Known rows, with every step that occurs
K-J: [-2.59  1.66  1.93  1.10 -2.45 -0.59 -4.61  4.98 -0.93  1.05 -4.92 -2.39
  2.43 -0.15  2.75 -1.86]
D-J-K-M: [ 1.99 -1.79  5.61  7.98 -4.55 -1.86  1.81  1.20 -0.82 -0.84  1.09 -1.91
  2.96 -4.51  0.17  3.32]
D-J-K: [-0.83 -1.85  1.87  6.07 -0.99 -3.01  1.77  1.13 -1.70 -0.08 -1.85 -0.63
  5.08 -0.09  1.31  4.57]
J-Y-M: [ 1.09  1.65  1.77  0.53 -1.40 -2.01  3.73 -2.41  1.60 -2.85  2.16  2.37
 -1.29 -2.38  1.65  1.28]
M-Y-G-K: [ 0.73 -1.53 -3.99 -4.23  4.39  0.60  0.57 -2.68 -0.06 -1.05  2.97  4.40
 -2.03  7.82 -3.71 -4.13]
J-Y-G-K: [-2.33 -0.87 -3.04 -4.90  4.14  0.97  2.10 -3.08  1.56 -0.38  3.03  2.72
 -2.28  4.08  0.53  0.22]
K-J-E: [-0.96 -5.27  1.44  6.74 -3.13 -1.25 -5.87  5.41 -1.13  0.04 -2.39 -6.50
  5.44 -0.83  3.45 -2.65]
G-K: [-3.87 -0.10  1.08 -0.52  3.45 -2.13 -0.55  3.60 -0.40 -3.03  2.08  2.71
  0.30  3.98 -1.30 -0.36]
K-G: [-1.16 -0.02  0.26 -2.32  5.28 -1.79 -5.10 -1.53  1.57 -1.66 -1.74 -1.21
  0.08  5.56 -1.94 -1.27]
G-K-M-Y-J: [ 3.89  4.13 -0.39  1.36 -0.68  2.93  0.54  3.86  0.00 -0.63  0.60  5.81
 -3.42 -2.95 -3.73 -1.32]
M-Y-G-K-J-E: [ 1.57 -7.92 -4.33  2.02 -0.51  3.62 -2.83  1.71 -0.87  0.47  2.94 -1.81
  1.79  4.87 -0.41 -7.61]
M-Y: [ 1.53  1.26 -1.65 -2.59  2.25 -3.90 -0.01 -1.74 -1.10 -2.14 -3.37  0.95
  0.18  2.77 -0.79 -0.61]
G-K-M-Y: [ 2.40  0.17  1.40 -1.13  0.21 -0.57  1.95  0.66 -0.18 -4.28  4.07  3.00
 -3.40  0.05 -3.46 -3.12]
K-M-Y: [ 4.38  1.45  2.12 -0.62 -1.43 -2.79  0.08 -1.63  0.07 -2.92 -0.42 -0.19
 -2.06 -1.63 -2.01 -2.03]
J-K: [-4.14  0.58  0.69 -1.45  0.99 -3.10  1.45 -2.68 -0.80  1.65 -1.36 -3.44
  2.11 -0.78  1.97  5.29]
J-E: [-0.35 -5.86  1.37  5.76  1.05 -5.22 -3.54  1.85 -0.62 -2.54  0.05 -4.67
  4.90  1.94  0.82 -0.17]

Rows
[ 0.22 -1.06 -4.04 -3.42  0.18  4.50 -1.53  1.06 -0.72  1.47  0.56  2.54
 -1.29  5.18 -1.13 -6.58]
M-Y-G-K-J
[ 0.06 -1.41  3.29  0.38  0.47  1.30 -1.66  0.52  1.65 -1.43  6.62  1.75
 -2.53  2.88 -4.01 -3.97]
Y-G-K-M
[-4.03  0.45  1.01  0.51 -0.67  1.59 -2.71  7.32 -0.83 -0.27 -0.21  0.90
  0.98  1.63  1.33 -2.79]
G-K-J
[ 1.40  3.29 -6.00 -4.28  4.14  3.39 -0.11 -5.42  0.53  4.67 -4.93 -0.09
 -1.09 -0.11 -1.26  3.57]
M-Y-J-K-G
[ 0.34 -0.83  0.80 -2.75  0.40  2.18  2.15 -2.92  2.50 -1.34  5.79  1.64
 -4.40 -0.41 -0.68 -1.13]
J-Y-G-K-M
[ 0.65  4.44 -4.34 -1.77  0.54  0.80  2.52 -2.58 -1.19  4.82 -5.83  0.56
  0.55 -3.29  0.68  5.60]
M-Y-J-K
[-3.87  1.18 -1.47 -2.90 -0.77  2.39  0.97  3.90 -0.01 -0.20 -1.00  0.63
 -0.84 -1.63  4.75  0.04]
G-K-J-Y
[ 3.19 -0.69 -0.38 -3.40 -1.69  0.86  2.68 -8.69  0.66  2.65  2.47 -3.12
 -2.28 -1.62 -1.79  0.27]
J-K-M-Y-G
[ 3.39 -3.43  1.98  4.56 -1.75  2.08  2.49  0.80  1.39 -3.08  5.56  4.58
 -1.60  0.26 -1.38 -1.67]
D-J-Y-G-K-M
[ 2.12  0.87  1.11 -2.54 -1.95 -1.54  3.83 -5.57 -0.37  0.29  0.70 -3.36
 -1.57 -4.87 -0.20  2.64]
J-K-M-Y
[-2.67  4.42 -0.99  1.01  0.12  0.49  0.22  0.48 -0.67  5.26 -4.78 -0.93
  2.16 -3.83  1.65  6.94]
Y-J-K
[ 0.04  4.74  2.76  2.96 -3.43  1.51  0.35  0.63  0.53  4.56 -2.23 -1.98
 -0.07 -8.31  0.47  5.72]
Y-J-K-M
[-2.14  2.54 -0.53 -2.17 -2.31  0.36 -0.85  1.43  0.05  1.07 -5.57 -2.39
  0.51 -3.65  6.09  1.16]
K-J-Y
